Known rows, with every way that one mark hangs from another
lizaba[nufid[tuted vomu zupipel[mafif zikal]] soki]: [  7.7  30.0   2.7  -4.2  -2.6  -8.4 -19.4   9.3  -0.1  16.0  14.4 -12.5
   2.2  -9.4  -1.7   9.7  -3.3   2.4   0.8  -3.3  -4.4  -0.8  -3.7  -5.7
 -12.8  -2.8 -10.0   2.3 -18.7  -1.7  -0.1]
nufid[tuted vomu]: [ -8.5   3.3  -6.9  -8.6  -5.9  -8.4 -28.4  -1.7   6.4  12.4  -2.5  -9.6
  -8.2  -5.4   4.0  -3.1  -5.7  -0.5   8.1 -14.2   6.4   7.2  -6.8   3.4
  13.9 -10.7 -16.5  -6.5  11.8  -4.2   4.9]
katot[soki]: [  2.3 -40.3 -22.4  11.5   0.2  -4.0   4.0  12.9 -12.0  -2.1 -13.1   2.1
  -7.2  -6.2  15.8  -1.2  -1.8 -15.2   1.6   6.1   0.1  -1.8  11.1   3.2
  25.0 -12.9  24.7  -4.9   0.5  16.7   2.6]
tuted[nufid[vomu zupipel[mafif]]]: [ -7.5   6.2   0.7 -11.8   0.8   8.2   1.9  -7.9  13.1  13.7  -2.6  -4.6
   2.6   5.4   2.9  -4.4   0.3   4.3   1.9  -5.4  -2.6  -1.7 -12.6   0.6
   1.7   3.0 -14.7  -5.2  13.5  -0.2   6.2]
zupipel[tuted]: [  1.4   0.9  -9.5   1.6  -1.1  -5.5 -10.4  20.0   9.7  -4.2  -7.4   0.3
   2.4  -5.1  -3.8   2.7   3.3   5.0   0.9   8.0   4.9   2.4   5.2   4.1
  15.1   6.8   2.6   0.9 -11.3  -0.5  -6.5]
mafif[zupipel[tuted[lizaba[soki]] zikal[nufid]]]: [  4.8   9.6  27.9   4.8   4.2  -2.0   1.2   4.1   2.6 -15.9   2.3   5.1
  22.5  -0.9  -9.9  10.7   5.8   4.9  -4.2   2.6  13.5  -6.3  11.4   1.8
  -8.4  24.2   4.0  -1.5 -20.7  -1.8 -14.0]
katot[soki[lizaba[nufid[zupipel[zikal]]]]]: [  3.7 -20.3 -20.7   9.1   7.1  -4.9  14.7  11.5 -22.1  -6.5  -9.2   2.0
  -4.9   8.8  17.2  -6.0  -4.1 -20.5  -1.6   8.3 -13.4   2.3   9.2  -0.3
  16.1 -16.0  21.7  -4.6  -2.0  16.9   7.0]
zupipel[nufid[vomu] tuted[lizaba] zikal]: [-11.1  38.3  35.8  -3.2   1.8   6.3   0.7  24.7  32.6 -15.4   5.5  -2.8
  18.7  23.2 -10.4  -9.4  11.3  11.4   0.5  -2.3  16.7  -5.4   2.5  10.5
  -7.6  28.2 -13.2  -5.2  12.0 -31.1 -18.8]
soki[lizaba[nufid[vomu zupipel[mafif]] tuted]]: [  1.2   3.5 -14.5  -9.6   3.9  -5.8   7.6 -22.8 -12.2   0.8   2.3   6.0
  -8.5   4.8   0.3 -14.0  -5.9  -5.3  -1.2   4.7 -16.4   8.1 -13.9  -4.5
  11.1 -14.3  -2.1   7.9   4.7   7.1  14.6]
zikal[nufid[tuted vomu zupipel]]: [ -5.5  19.2   7.6 -10.6  -2.4 -17.9 -38.9   3.4  -2.9  11.0  -2.5 -13.4
  -1.4  -6.6   3.2  -1.1  -5.7   6.3  14.1 -14.6  -4.3   8.3   0.0  -1.7
 -20.8   2.2 -25.2  -9.1   2.3 -15.4   4.8]
mafif[zupipel[nufid zikal]]: [  8.7   1.4  24.9  -1.8   5.5  -4.5  -6.7  -3.6  -4.2  -5.3   0.6   1.1
  15.9   2.8   1.0   1.1   3.6   3.4  -5.5  -2.2   6.4  -7.5   9.8   2.7
   1.6  11.7   4.5  -4.6   0.5  -7.2 -18.1]
katot[soki[lizaba[tuted]]]: [  1.1 -39.7 -26.3  10.9   4.5  -1.3  16.6  -2.0 -22.5 -11.9 -13.1   9.2
 -10.3   3.7  13.6 -10.4  -5.0 -22.7  -1.8   8.6  -9.9   3.8   5.5   1.5
  24.9 -14.0  29.0  -1.5   5.7  14.9   4.1]
zupipel[mafif nufid[tuted[lizaba] vomu] zikal]: [ -2.5  37.3  54.8  -4.3   2.1  -4.6 -14.4  14.5  16.5 -11.2  10.8  -8.7
  24.1  22.5  -4.4  -9.9   6.0   6.0   9.6 -13.4  16.6 -10.4   0.4  10.0
  -4.7  25.8 -28.6  -7.6   1.9 -35.4 -12.0]
lizaba[nufid[zikal] soki tuted]: [  9.6  -3.3 -25.8   5.9  -7.8   8.8  11.5 -28.8 -16.3   8.8  12.0   6.3
 -17.8 -13.5  -8.4   9.1  -1.1   6.2 -10.0   7.6 -11.9   1.6  -6.1  -9.8
 -18.0 -12.0  13.1  17.4  -8.0   6.8   3.2]
mafif[zupipel[zikal[nufid[tuted]]]]: [  7.4   3.5  22.4   0.5   4.1 -13.4 -12.6  -9.1 -12.2  -5.0  -0.1  -0.5
  14.7  -3.7   1.0   7.6   0.1   1.8  -0.3  -6.9   6.0  -2.2  12.5   0.4
  -5.4   7.8  -2.1  -5.4 -16.6  -3.5  -8.6]
zikal[nufid]: [  3.2 -14.4   3.2  -2.1  -6.2 -18.1 -15.2  18.7  -8.8   7.7  -4.1   1.1
  -1.6 -12.3  -1.1  -4.7   0.4   7.4   8.3  -3.2   0.8   4.9  10.3   2.0
  -4.0   1.6   3.4  -1.3   2.1 -12.0   2.7]
tuted[nufid]: [ -5.6 -19.9  -8.6  -3.2  -3.3  13.9  14.2   0.8   4.0   8.8  -8.5   5.3
  -7.1  -1.6  -1.3  -1.5   2.4   5.9  -4.6  -1.9   2.0   4.3  -2.1   2.6
   6.4  -4.5   7.0   0.1  18.7  -1.6  -0.3]
mafif[zupipel[tuted zikal]]: [  7.6  12.5  14.8   2.1   6.6  -8.7  -4.7  -4.6   0.5 -11.2  -1.1   1.0
  19.4   1.0  -1.4   9.1   3.7   1.2  -5.5   3.3   7.9  -5.8  10.0   2.6
   7.4  13.8   1.7  -3.6 -24.4   4.8 -13.0]
tuted[lizaba]: [ -4.2 -40.2  -0.4   6.1  -6.0  14.2  17.5   5.3  18.9  -5.4  -7.9   9.9
 -11.2 -10.0  -8.3   3.1   4.6   8.6  -0.1   2.1  15.2  -2.0   2.9   3.0
  11.6  -5.5   5.1   7.5  13.4   3.0  -0.7]
katot[soki[lizaba[tuted[nufid[vomu zikal zupipel]]]]]: [ -4.1 -19.8 -27.0   7.3   6.8   7.1  19.2 -13.8 -19.4  -7.3 -10.5   3.4
  -8.8  15.9  16.8  -9.8  -5.6 -22.2  -1.4   4.3 -16.8   1.6  -2.6  -0.6
   8.5 -10.5  15.6  -6.7  11.8  14.7   8.3]
soki[lizaba]: [  7.6 -29.3 -17.3   0.7   0.6  -8.2   8.6  20.8 -10.4   1.2  -9.0   6.6
  -8.6   3.3   3.0 -12.9  -2.7  -8.3  -0.8   5.2 -10.8   4.0   4.1   2.2
  23.9 -10.0  18.2  -0.6  13.4   0.1   0.1]
katot[soki[lizaba[tuted[nufid[zupipel]]]]]: [ -1.9 -31.7 -24.8   8.2   7.3   5.6  19.4  -8.6 -21.0 -12.1 -14.5   7.5
 -10.0   8.2  14.0  -8.0  -5.2 -21.0  -3.0   7.2 -13.4   4.4   2.4   0.0
  13.2 -11.6  22.6  -2.8   8.4  14.2   3.3]

Rows
[  0.6 -26.7 -27.9   7.1   6.6  -0.3  15.0 -10.3 -25.3 -10.0  -9.7   6.9
 -11.7   3.2  13.8  -6.6  -6.1 -20.5  -2.8  10.0 -14.5   6.5   2.1  -2.4
  16.5 -19.4  21.3   1.3   1.2  21.2  10.0]
katot[soki[lizaba[nufid[zupipel] tuted]]]
[ -2.5  22.2  14.0   6.2  -1.7   3.3  14.3  21.2  23.1 -10.0   7.3   1.3
  10.3   4.4 -13.0   6.3   8.8   8.7  -4.4   5.2  13.2  -3.7   7.4   4.2
  -4.7  13.3   0.7   4.3 -16.9  -9.5 -10.3]
zupipel[tuted[lizaba[nufid[vomu] soki]] zikal]
[ -6.8  -2.9   9.9  -2.5  -2.2   9.5  14.3  -7.5  21.2  -0.8   3.8   2.7
  -3.1  -2.6  -6.7   2.6   4.0  10.6   1.6   0.1  11.1  -3.4  -5.9  -0.7
   1.1  -6.4 -14.3   7.5   3.0   6.5  10.9]
tuted[lizaba[nufid[vomu zupipel[mafif zikal]]]]
[ -7.4  19.1  23.5  -8.6  -1.5 -10.5 -30.1   1.7   4.9   1.6   0.7  -9.6
   6.3  -2.5  -2.3   0.0  -2.8   7.4  16.5 -13.3   4.9   2.8  -3.1   0.0
 -20.1  11.4 -32.4  -5.8  -1.4 -14.7   7.9]
zikal[nufid[tuted[lizaba] vomu zupipel[mafif]]]
[ 18.0   8.5  -1.0   3.0  -2.0  -9.2  -2.6  19.0  -3.6  13.0  11.0  -4.4
   1.1 -14.3  -2.8  11.5   1.0   5.1  -3.9   7.5  -7.7  -5.6   5.9  -6.6
 -10.2  -1.7   7.9   7.6 -24.2   1.1  -5.0]
lizaba[nufid[zupipel[mafif zikal]] soki]
[ -4.5  16.5  22.2  -6.4  -3.0  -9.6 -29.3   9.7   4.2   3.9   2.5  -9.4
   6.2  -5.9  -4.4   1.5  -2.6   6.5  14.9 -11.8   4.3   1.2  -1.7  -1.0
 -22.1  14.4 -25.3  -5.2  -2.1 -15.8   3.3]
zikal[nufid[tuted[lizaba[soki]] vomu zupipel[mafif]]]
[  4.6  15.0 -19.3  -6.3  -4.8  -2.9 -12.7  17.2   7.0  20.5   9.6  -6.0
  -4.8 -16.9  -3.8   6.2  -1.1   4.9  -4.1   7.7  -6.7   1.4  -6.5  -6.2
  -2.3  -4.7   6.3   5.2  -6.1   9.5   1.9]
lizaba[nufid[vomu zupipel[tuted]] soki]
[  9.5  -2.0  20.0   0.5   3.3 -14.4  -6.0  -6.6 -10.0  -2.6   0.4   1.9
  15.0  -4.4   1.4   4.9   1.7   2.7  -1.6  -3.7   5.0  -5.2  13.4   0.7
  -1.7   7.7   3.6  -4.5 -14.2  -1.0  -7.7]
mafif[zupipel[zikal[nufid]]]
[ -0.3 -32.8 -28.5   7.9   4.4   0.0  18.6  -7.7 -26.4 -10.2  -8.9  10.1
 -11.6   2.7  12.3  -9.7  -5.3 -21.0  -3.4  10.2 -10.4   7.2   1.7  -0.3
  23.1 -19.5  26.8   2.3   4.5  21.1  11.2]
katot[soki[lizaba[nufid tuted]]]
[ -1.2  11.0 -19.7  -6.8  -6.6  -1.4  -1.7 -10.4  -3.2  21.1   8.3  -4.7
  -9.0   1.9   4.6  -2.8  -1.0   5.7   1.0  -1.2  -6.2   0.7 -10.2  -2.9
   4.4 -18.6 -10.0   1.2   8.0  13.9  23.1]
lizaba[nufid[vomu zikal]]
[  0.1 -27.9 -24.2   8.0   4.5  -1.9   8.4  10.7 -25.9  -7.5 -10.4   4.3
  -8.1   5.2  14.9  -6.4  -5.9 -22.4  -0.6   7.1  -8.3   7.2   5.3   1.0
  24.0 -18.3  22.1  -3.6   4.4  20.0  10.5]
katot[soki[lizaba[nufid[tuted]]]]
[  8.2  -8.9 -15.2   2.0  -8.2   0.6 -11.5  16.0 -10.6  13.3   6.0  -0.3
 -11.9 -21.8  -6.5  12.0  -2.7   3.2  -5.1   2.8   0.6   7.8   1.9  -4.7
  -0.3 -12.8  13.4   9.3  -6.4   4.9  -1.7]
lizaba[nufid[tuted] soki]
[  2.1  -0.8  -2.9  -0.6  -3.0   8.7  12.1 -22.6   5.5   5.9   6.1   3.8
  -5.3  -9.0  -7.7   1.9   0.3   3.3  -7.5  -0.7  -5.9  -2.6  -7.8  -4.0
 -15.6   6.7   8.7   7.3  -1.8 -11.5 -12.8]
lizaba[soki tuted[nufid[vomu zupipel[mafif zikal]]]]
[ -5.1  26.7 -22.1  -8.6  -1.0   4.4  -1.4 -60.5  -5.3  11.1   8.6  -3.7
 -17.0  -0.3   2.4   2.0  -4.5   8.7  -1.1  -1.7 -16.8   4.2 -18.5 -10.7
 -19.5 -20.3 -23.6   9.6  -1.5  10.7  19.9]
lizaba[nufid[vomu zikal zupipel] tuted]
[  0.1   8.4 -23.9  -6.1   3.5   0.4  11.0 -29.2 -15.5   3.4   2.3   2.7
 -14.0  12.4   3.2 -11.1  -6.3  -4.8  -2.6   2.9 -23.8   7.1 -13.5  -6.8
  -2.6 -17.2  -5.0   4.7  10.2   7.1  15.5]
soki[lizaba[nufid[vomu zikal zupipel] tuted]]
[ -3.3  14.8  24.4   0.4  -3.6 -15.7  -7.6  10.2   5.2  -0.2   3.1  -5.7
   5.5   3.9  -1.8  -2.4   2.1   6.9   7.9 -14.2   7.4   0.8  11.8   4.8
 -15.3   4.9 -12.7  -6.3  -4.1 -25.4  -4.0]
zupipel[zikal[nufid[tuted[lizaba] vomu]]]
[ -4.5  23.1 -11.5 -10.5   1.5  -9.2 -24.1   4.6  21.5  10.6  -4.1 -13.2
   0.3  -2.0   5.4  -0.7  -1.7   4.2   6.1  -0.7  -5.5  -1.1  -7.4  -0.5
   4.0   2.1 -18.1  -7.1  -1.6   1.1   0.3]
nufid[vomu zupipel[tuted]]
[ -7.0  10.1  -7.4  -5.1   0.3  13.0   9.3 -50.5   2.0   2.3   0.2   1.1
  -7.8   6.1  -0.2  -1.5  -1.3   6.0  -0.8  -4.4  -9.4  -0.4 -15.5  -3.8
 -14.6  -1.0 -17.1   3.8   5.0  -3.4   5.8]
lizaba[tuted[nufid[vomu zikal zupipel[mafif]]]]
[  5.6  16.4  12.3  -1.8   6.3   5.7 -15.6  -4.4  -4.5 -10.0  -1.3  -0.4
  17.9   9.7  -1.3   5.2   3.7   3.6  -4.3   4.7   4.0  -5.9   0.6   1.4
  -1.9  21.7  -4.5  -5.5  -0.5   3.0 -11.8]
mafif[zupipel[nufid[zikal] tuted]]
[ -0.7  47.6  54.1  -0.1   2.5   1.1  -2.1  38.6  30.8 -18.4  14.4  -3.5
  36.5  24.6 -14.8  -8.8  13.2   7.4   3.6   2.1  20.4 -16.7   0.9  11.7
  -3.8  47.1 -13.9  -4.2  -7.7 -32.5 -20.2]
zupipel[mafif nufid[vomu] tuted[lizaba[soki]] zikal]
[-13.8 -21.2   4.5  -0.2   0.3  35.8  29.5 -12.0  23.1  -4.9 -10.8   7.4
  -9.7   2.1  -8.1   8.2   4.9  12.2  -4.6  -1.5   7.9   1.4  -6.5  -1.0
 -13.7   1.1  -8.3   4.2  23.0   0.2  -1.5]
tuted[lizaba nufid[zupipel]]
[  1.4  13.9  27.5   1.4   3.5  -2.8  -0.8   2.3   6.4 -11.6   4.5   3.5
  22.9   0.4  -8.9   7.1   5.3   4.1  -3.3   0.7  14.3  -6.4   7.3   2.4
  -6.2  23.9   1.0  -2.9 -15.7  -1.1 -11.0]
mafif[zupipel[tuted[lizaba[soki]] zikal[nufid[vomu]]]]
[  2.1 -33.7 -27.1   8.0   3.8  -2.7  14.6  13.8 -24.4  -5.0 -10.2   6.7
  -7.9   4.3  14.8  -9.4  -4.3 -21.9  -1.6  10.1  -8.7   4.7   5.9   1.4
  27.6 -18.5  28.4  -2.4   6.5  22.8  11.5]
katot[soki[lizaba[nufid]]]
[ -3.0 -19.6  -8.1   4.8  -9.7  20.5  20.4   5.7  14.0   8.1   7.2   6.1
 -11.0  -6.4 -10.4   5.3   4.0   8.1  -3.6   3.3   8.9  -4.7  -6.1  -2.0
  -2.4  -5.9   5.8   8.9  14.9   9.4   8.1]
tuted[lizaba[nufid[vomu zikal] soki]]
[  7.4 -17.3 -22.7   1.5  -8.3   3.0   8.6 -21.8 -11.1   7.5   9.2  11.5
 -18.7 -26.4 -11.5   5.8  -1.4   6.4 -11.4   9.2  -4.1   6.6  -4.8  -7.6
  -2.1 -15.5  22.5  20.8  -6.5   6.8  -0.3]
lizaba[nufid soki tuted]
[ -0.8 -29.8 -27.3   4.6   3.0  -4.4  12.7  12.8 -20.4  -1.0  -8.0   4.9
  -6.8   5.9  15.8 -12.9  -4.8 -22.6  -0.4   8.1  -8.4   4.3   1.9   2.3
  30.4 -18.9  25.5  -4.3  10.5  22.8  14.9]
katot[soki[lizaba[nufid[vomu]]]]
[ -2.8  31.7  27.7  -1.2   2.0  -1.4 -18.0  -0.3  23.1  -1.8   5.7 -16.3
   8.5   4.6  -1.2   9.4  -1.6   2.9   9.9 -13.9   6.5  -7.7  -3.7  -0.2
 -19.0  12.4 -34.7  -6.5 -14.8 -15.4  -7.6]
nufid[tuted[lizaba[soki]] vomu zupipel[mafif zikal]]
[  5.0  22.9  -7.2  -4.0  -4.1  -5.3 -17.7   7.8   0.3  19.4  11.2 -11.9
  -6.4 -12.7  -0.8  10.6  -4.0   3.5  -2.4  -4.4  -6.5   3.6  -1.7  -6.9
 -15.8 -10.1  -4.8   2.2  -9.9  -2.1  -2.1]
lizaba[nufid[tuted vomu zupipel[zikal]] soki]
[-16.6   5.5  22.8  -4.9   1.3  26.4  28.0 -12.8  31.2  -2.5   0.0   1.4
   5.2  13.9  -6.7   0.1   6.1  10.1   0.3  -7.3  10.9  -6.8 -11.7   2.5
 -11.5   9.9 -20.9  -1.5  16.7  -6.1   3.0]
tuted[lizaba nufid[vomu zupipel[mafif zikal]]]
[ -0.5  13.6  16.9  -2.4   3.2  15.7  -7.1  -2.1   8.6  -8.6   3.5   1.7
  18.2   9.6  -6.9   3.3   5.0   4.4  -5.3   3.5  11.1  -9.5  -5.9   2.0
  -3.0  26.3  -3.2  -4.6  10.0   3.5 -10.9]
mafif[zupipel[nufid[vomu zikal] tuted[lizaba[soki]]]]
[ -0.8  11.6  22.6   2.5  -4.8 -14.6  -7.2  18.5   4.8   2.8   5.3  -5.4
   5.6   0.2  -3.3  -0.7   2.2   5.7   6.1 -12.8   6.5  -0.5  12.7   4.1
 -17.4   7.7  -5.7  -4.9  -4.9 -26.6  -8.3]
zupipel[zikal[nufid[tuted[lizaba[soki]] vomu]]]
[ -1.5 -23.3   1.2   7.6  -6.0  12.0  -6.9   9.0   7.2  -5.2  -6.5   1.2
 -11.4 -12.9  -8.3  12.8  -0.9   4.1   1.2  -5.1  13.3   4.5   3.7   1.0
  -2.2  -2.2  -0.9   3.9   3.7  -6.3 -10.0]
nufid[tuted[lizaba[soki]]]
